Each row was made from one small tree. The marks that hang from a mark follow it in brackets, in alphabetical order. Every link used is in the known rows. Write each row's tree.
Known rows:
vasek{fibiz riku{vorom}}: [13 -6 -3  3 -1  8  7 11  8 17 -9  0 -6  3  4  2 -6 14  3 -9 -6 -5 12 11
 -5  5  3  0 12  0  1 -7  4]
fibiz{dipi mevis seluvub}: [  1   1  -3  -8   0 -17  -1 -11  -4   6  -5   1   2 -14 -13   5   9  -7
  -9  12  -1  -8  -4  -7  10  -7  -4   7 -17  -1   3   3  -5]
fele{nebo}: [  5   4   2   4  -3 -10   1   1   1  -6 -10  -3  -9  -2   5   2  -4   2
   3   1   5   9   8   1  -4   1   4 -12   1  -2  -1  -1   3]
vasek{fibiz{dipi mevis seluvub}}: [ 16 -17  -3  -5  -2 -25  -1  -9  -6   7   2  -4   5  -4 -12   3  12  -1
  -8   8  -3  -9  -1  -1  12 -12  -6  13 -14   0   1  -1  -4]
ruraz{fele{nebo} lati}: [ -5  -5  -1   7   2  34   3  -4   8 -14  11  -3  -4  -3  -1   1  -1   1
   3   1  16  20   7   6  -1   2   7  -9   8  -3  -9   1  -3]
vimo{fele}: [ 16   1   7  -2  -5 -10   2   4  -2 -11 -13  -2  -7   9   8   3 -17  -7
   5   1  -1   5  -4  -3 -11  12   1  -1   7   0   7   0  -2]
lati{ruraz{fele{nebo vimo{lema}}}}: [-33  11  10   3  -6  32  -1   1  -5 -11  10   1 -12   5   4  -3  -1   9
   0  -3  -8  24  -3  -5  -3  14  10 -18   5  -5  -9   2   3]
mevis{fibiz}: [ 16   1  -2   8  -2  -6   0   8  -2 -12 -12   2   1  -4   6   8  -8   2
   6  -6  -7  -5   0  -5   1  -6  -2  -4   1   3   4  -1   4]
vimo{fele lema}: [ 13  12  11  -3  -8  -3  -1   6   0  -7  -5  -2  -6   9  11   1 -15   2
   9   7  -2  17  -2  -7  -5  13   3  -3  11   7   4   5  -3]
vimo{lema}: [ 7 10  3 -1 -5  4  3  8  1  0  3 -1 -3 -1  7  1 -3  9  9  3 -5 10  2 -6
  1  8  2 -9  3  8 -4  5 -2]
lema{vimo{fele{nebo}}}: [ 17  21  14  -3  -7 -13  -2   5 -10 -16 -13  -5 -14   5  12   1 -14 -10
   0   3   5   9   1   1 -22   5   5  -1   7  -7   8  -2   4]
seluvub{fibiz{mevis} lema{vimo}}: [ 10  28   2  -2  -3 -34  -1  14  -5 -11  13   2   8  -3   1  -4 -15 -15
   1   6   3 -12  -1  -7  -5  -2  -1  12   3  -2   2  -4   1]
riku{vorom}: [  7   6  -1   2  -2  -8   9   0   2   9 -19   2  -4  -1   9   0  -8   4
   4  -7  -5  -4   6  -3  -5  13   0  -6   3  -2   3  -3   2]
fibiz{dipi vasek{riku{vorom}}}: [ -1   3  -6  -6   7   6  -2   0  10  20 -16   3   1  -2  -1   1   0   2
  -2  -3   0  -5   5   8   3  -4   3  -3  -3   5  11   3  -1]
lema{vimo}: [ 17  13   6  -4  -2   5   8   8 -10  -5  -2  -4  -7  -6   8   2  -5  -4
   2  -4  -5  -7  -4   0 -14   6   2  -2  -1  -2   0  -2   1]
vasek{fibiz{dipi mevis} riku}: [ 25  -5   0  -5   2   9  -2   9   8   8   2  -3   3  -2  -9   5   5   3
  -3   2   0  -4   2   9   9 -12  -1   9  -1   8   4  -5  -3]
riku{vasek{fibiz{dipi seluvub}} vorom}: [ -1 -17  -3   2   4 -23  -3 -17  -8  22  -5   0   1  -6  -5  -7   7   2
  -1  -3  -8 -17   4  -8   1 -11  -5   7  -9  -9  -1   2   1]
riku{vasek{fibiz{dipi mevis}} vorom}: [ 20   2   0   3   6 -15  -4  -7   2  16  -8  -1   9  -1   2  -5  11  -4
  -2  -8   0 -14   7  -7   6  -8  -9   8  -3   6   7  -4   0]
mevis{fibiz{dipi vasek{riku{vorom}}}}: [  6   5  -8   1   7   3  -7   3   9  12 -24   7   7  -6  -1   5  -1   4
  -1  -7  -3  -8   6   5   9 -17   0   0  -2   6  16   2   4]
fibiz{dipi seluvub}: [ -2 -10  -2  -6  -1 -16   0 -13  -7   7  -5  -1  -3 -10 -12   2  -1  -1
  -2   8  -7  -7  -5  -8   3  -6   0   1 -16  -9  -1   6  -3]
lati{ruraz}: [  2  -4  -2  -3  -1 -12   6   5  -9  -4 -16  -3 -10   5  -2   3 -14   0
   4   0 -11  -6  -3  -9  -1   9   5 -13  -3   5  -1  -1   4]
vimo{fele{nebo} lema}: [  8  17  12   0 -10 -11  -7   4   2 -10  -9  -2 -11  11  11   0 -13   4
   7   9   5  26   7  -5  -6   6   6  -8  12   2   4   4   1]
riku{vasek{fibiz{dipi}} vorom}: [ 14 -11   1   3   5 -13  -2  -7  -1  16  -7  -2   3   2   2  -8   1   1
   5 -10  -6 -13   5  -7  -2  -7  -5   2  -2  -1   3  -1   2]
vorom{riku}: [ -3  -2   3  -1  -1  -3  10   2   0  -4 -10  -1  -4   7   1   1 -13   9
   6   0  10  -2  -5   1  -3   9  -4  -7   3  10  -6  -3   0]
riku{vasek{fibiz} vorom}: [ 12  -8  -1   9   3 -10   2   0  -2  12  -5  -1   0   3  11  -6   2   3
   6 -13  -4 -12   8  -3  -6   3  -4  -2   7   0   0  -4   5]
fele{nebo vimo}: [-11   6   6   3  -6  12   3  -2  -1 -12  -1  -1  -8   2   9   1  -1   5
   0  -8   1  14  -3   2  -8  12   1  -5  -2  -5  -1  -3   3]
ruraz{fele{vimo{lema}} lati}: [-18   2   6   1  -3  74   7  -1   6 -13  30  -1  -1   1   6   0   3  10
   5  -5   4  28  -9   1   0  19   2   0   8   4 -12   5  -8]
vasek{fibiz{dipi mevis seluvub{lema}}}: [ 12 -16  -6  -5   1 -43  -7 -12  -3   6   3  -3  11   4 -16  -4   8 -10
  -4  16  -5  -9   1  -7  12 -17  -5  18 -10  -7  -2   3  -1]
vasek{fibiz{dipi} riku{vorom}}: [ 17  -9   0  -2   0   6   2   3   8  22 -11  -1  -3   2  -5   0  -8  13
   2  -6  -9  -5   8   7  -2  -4   2   5   3  -2   3  -3   0]
vorom{riku{vasek{fibiz{mevis seluvub}}}}: [ -9 -10  -1   3   4 -19   0  -5  -7   2   7  -1   4   0  -3  -1  14   2
  -5   5  17 -16  -3   1   7  -7 -12   5  -1  10  -8  -5   0]
nebo{fele{vimo}}: [-16   3   3   3  -2  36  12  -2  -2 -10   7  -1   3  -2   1   0   2   1
  -3 -15  -2   9 -12   2 -14  15   1  -5   1  -1 -12  -8  -1]
seluvub{lema}: [  6  -1  -4   1   2 -22   0   2   2  -5  -5  -1   2   7   0  -4 -10  -7
   9   5  -5  -2   2  -8  -4   2   1  -2   3  -6  -2   3   2]
vorom{riku{vasek{fibiz{dipi}}}}: [  6 -19   5   1   6  -7  -1  -5  -4   2   1  -5   3  10  -5  -7  -5   6
   7  -4   9 -11  -6  -4   1 -11  -8   2  -1   8  -5  -1  -2]

Which tree is each row?
[  1 -16   4   6   5  -5   3   3  -4  -3   4  -4   0  11   4  -5  -3   8
   7  -7  12 -10  -3   1  -3  -2  -8  -3   7  10  -8  -5   1] : vorom{riku{vasek{fibiz}}}
[-17   9  10   3  -6  56   4   3   2  -9  23   3  -1  -2  11  -2   8   7
   2 -10  -8  19  -9  -1  -6  18   3  -7   6  -4  -9   3  -5] : ruraz{fele{vimo{lema}}}
[  2   9   5  -9  -3 -32  -4  -5 -15  -8  -6   0  -5   5   1  -4 -14 -20
   0  16  -5  -6  -6  -8 -20   2   3  13   3 -19   4   5   3] : fibiz{seluvub{lema{vimo{fele}}}}
[ -4   6  -8  -1   6  10   2   8  10  16 -14   4  -1  -2   7   3   2   4
  -1  -6   3  -4   8  12   0   6   3  -8   5   8   8  -1   2] : fibiz{vasek{riku{vorom}}}
[-30  -1   6   4  -3  28   2  -2  -6 -15   2   1 -12   6   1  -1  -3   0
  -3  -9  -8  13  -6  -1  -9  14   8 -16   2 -11  -6  -3   5] : lati{ruraz{fele{nebo vimo}}}
[ -3  13  -8  -9   7 -34  -5  -4 -11  -3   4   0  10  -4   0  -1  18 -24
 -11  15   4 -14  -3  -1   1  -7  -3   9  -9  -1   5   4   2] : fibiz{mevis seluvub{lema{vimo}} vasek}
[  8  -4   2   5   6  -8   2   4  -1  -3   3  -3   5   9   3  -2   8   2
   1  -2  18 -11  -2   2   4  -3 -12   2   5  18  -4  -8   0] : vorom{riku{vasek{fibiz{mevis}}}}
[  8 -13  -2   0   6 -19  -8 -11  -8   8   8  -2   7  -8  -9  -2  20  -8
  -6   5   0 -16  -3  -5  11 -17  -8  11 -13   1   0   1  -2] : riku{vasek{fibiz{dipi mevis seluvub}}}
[  3 -25  -8   1  -1 -38  -1  -5  -7   2   6  -3   2   8  -6  -4  -1  -3
   3   9  -8  -7   4  -4   1  -7   0   8   0 -13  -8   3   3] : vasek{fibiz{seluvub{lema}}}
[ -2 -15  -9  -1   4 -27  -9 -10  -9  -2 -10   2   8  -9  -7   5   8  -5
  -4   4  -4 -11  -5  -4  16 -23  -4   2 -17   1  10   8   0] : mevis{fibiz{dipi seluvub vasek}}
[-14  -2   2   5   0   4   0   1  -4  -9  -6   0 -11   2  -3   0  -6  -3
   0  -1  -4   7   5  -3  -5   3  11 -23   4  -7  -6  -1   4] : lati{ruraz{fele{nebo}}}
[-18  15   7   2  -6  42   9   1   1  -5  16   0   3  -1   3  -1   4  10
   1 -10  -4  20 -10  -2  -9  16   3  -6   4   5 -15  -2  -2] : nebo{fele{vimo{lema}}}
[-24  -5   5   1  -1  36   7   1  -7 -12   5   1  -8   5   2  -1  -3  -2
  -1 -12 -14   3 -15  -4  -9  19   5 -11   1  -6  -7  -2   0] : lati{ruraz{fele{vimo}}}
[-13  17  10   2  -9  17   0   1   0  -8   6  -1  -8   2  11   0   2  14
   3  -2  -1  25   0  -3  -3  13   2  -8   2   0  -3   2   2] : fele{nebo vimo{lema}}
[ -6  13 -10   0   4 -21  -9  17  12  -4  16   6  14   2  -4  -1  -5 -10
   0   7  13  -6   4   6  11  -7   1   5   7  11   7  -1  -1] : seluvub{fibiz{mevis vasek{riku}} lema}
[-24   7   8   5  -5  65   3  -4   8 -16  27  -1  -4   1   6  -1   5  12
   3  -2  11  36  -1   4   0  13   5  -5   9   0 -11   4  -3] : ruraz{fele{nebo vimo{lema}} lati}
[-23   1 -16  -4   8 -20  -5  -3   7  19 -10   8   4  -1  -4  -2   4  -5
  -3  10   0 -10  10   6   0  -3   3   1   2  -8   3   5   5] : fibiz{seluvub{lema} vasek{riku{vorom}}}
[-21  -3   4   6  -1  60   6  -8   7 -20  18  -2  -4   1   3   0   3   3
   0  -7  13  25  -3   7  -6  13   4  -3   6  -6  -8  -1  -3] : ruraz{fele{nebo vimo} lati}
[  1   9  -4  -5   3  -5  -8  12  10   3  12   4  11  -8  -8   3  -2  -4
  -5   2  13  -7  -2   8  16 -12   0   5  -5  16  12  -1  -7] : seluvub{fibiz{dipi mevis vasek{riku}}}
[-22  15  12   6  -7  45  -1   1   4 -12  19   2  -6   1  10  -3   9   9
   1  -7  -1  28   0   2  -6  13   6 -12   8  -9  -8   3  -1] : ruraz{fele{nebo vimo{lema}}}
[-20   3   8   8  -4  40   2  -3   2 -15  12   2  -6   0   7  -1   6  -1
  -2 -12   1  16  -4   6 -11  13   4 -10   5 -14  -6  -3   0] : ruraz{fele{nebo vimo}}
[ 4 10 -7 -3  7 12 -2 13 11  1 -1  2  4 -5  3  8 16 -5 -6  2 11 -3  1 14
  9 -1  0 -4  1 18  9 -2 -3] : fibiz{mevis vasek{riku}}
[  0 -16  -5  -5  -1  -3   1  -6   2  27  -8   2  -5  -6 -12   2  -1  12
  -4   1 -10 -10   7   7   1  -9   2   9  -4 -11   0   0   0] : vasek{fibiz{dipi seluvub} riku{vorom}}
[ 10 -29  -1  -4  -3 -23   0 -11 -11   8   3  -5  -1  -1 -12   0   1   4
  -2   4  -9  -8  -3  -2   6 -11  -1   8 -12  -7  -4   2  -2] : vasek{fibiz{dipi seluvub}}
[ -4 -12 -11   4   2 -22  -5  -2  -9  -7  -8   4   5  -8   2   7   9  -3
  -3   1  -1 -10  -2   0  11 -13  -4  -2  -9   4   6   4   3] : mevis{fibiz{seluvub vasek}}
[-16 -10   2   2   0  67  11  -5   4 -18  22  -1  -1   0   3   1   1   2
   1 -10   5  16 -12   5  -6  18   1   3   4  -1  -9  -1  -7] : ruraz{fele{vimo} lati}
[ 14  25   5  -7  -2 -36  -5   6  -5  -7  10   1  12  -4  -8  -7 -17 -16
   0   8   0 -13  -4 -12  -1 -10  -1  17  -6  -4   6   0  -2] : seluvub{fibiz{dipi mevis} lema{vimo}}
[  3  14  -7  -7   8   6  -3   1  14  19 -17   4   8  -6  -2   4  11  -3
  -8   0   6  -7   6   8  10  -4  -1   1  -5  13  15   0  -3] : fibiz{dipi mevis vasek{riku{vorom}}}
[ 22   2  -2  -3   1   3   1   4  12  22 -11   0   3  -1  -5   3   3   7
  -4  -2  -3  -7   9   9   6  -6  -2  10   2   5   7  -6   0] : vasek{fibiz{dipi mevis} riku{vorom}}
[ -9 -11 -15   4   5 -40 -11  -5  -6  -8  -6   5  12   1  -3   0   4 -11
   0  10  -2 -11   1  -5  10 -19  -3   3  -5  -2   6   8   6] : mevis{fibiz{seluvub{lema} vasek}}
[ -6  -5 -12  -9   8 -43 -11 -16  -1   4  -3   1  15   0 -13  -3  16 -20
  -9  18   4  -8  -2  -6  17 -16  -5  10 -17   0   7   9  -3] : fibiz{dipi mevis seluvub{lema} vasek}
[  4   0   0  -2  -3 -40  -6   1   2  -3   8   1  10   4 -11  -9 -28  -6
   9   5  -4  -5  -2 -15   2 -10   1   7  -3  -7   1   5  -2] : seluvub{fibiz{dipi} lema}
[22 -2 -2  1  0 13  1 16  8  3  5 -2  0  0  0  8  8  5 -2 -1  2 -3  4 13
  4 -3 -1  5  7 10  1 -8  0] : vasek{fibiz{mevis} riku}
[  2  -1  -8   0  -1  -4   4   3   5  22  -6   4  -3  -8  -3   7  11   7
  -9   3  -2 -11  11  12   4   0  -2   9   3  -1   2  -8   2] : vasek{fibiz{mevis seluvub} riku{vorom}}
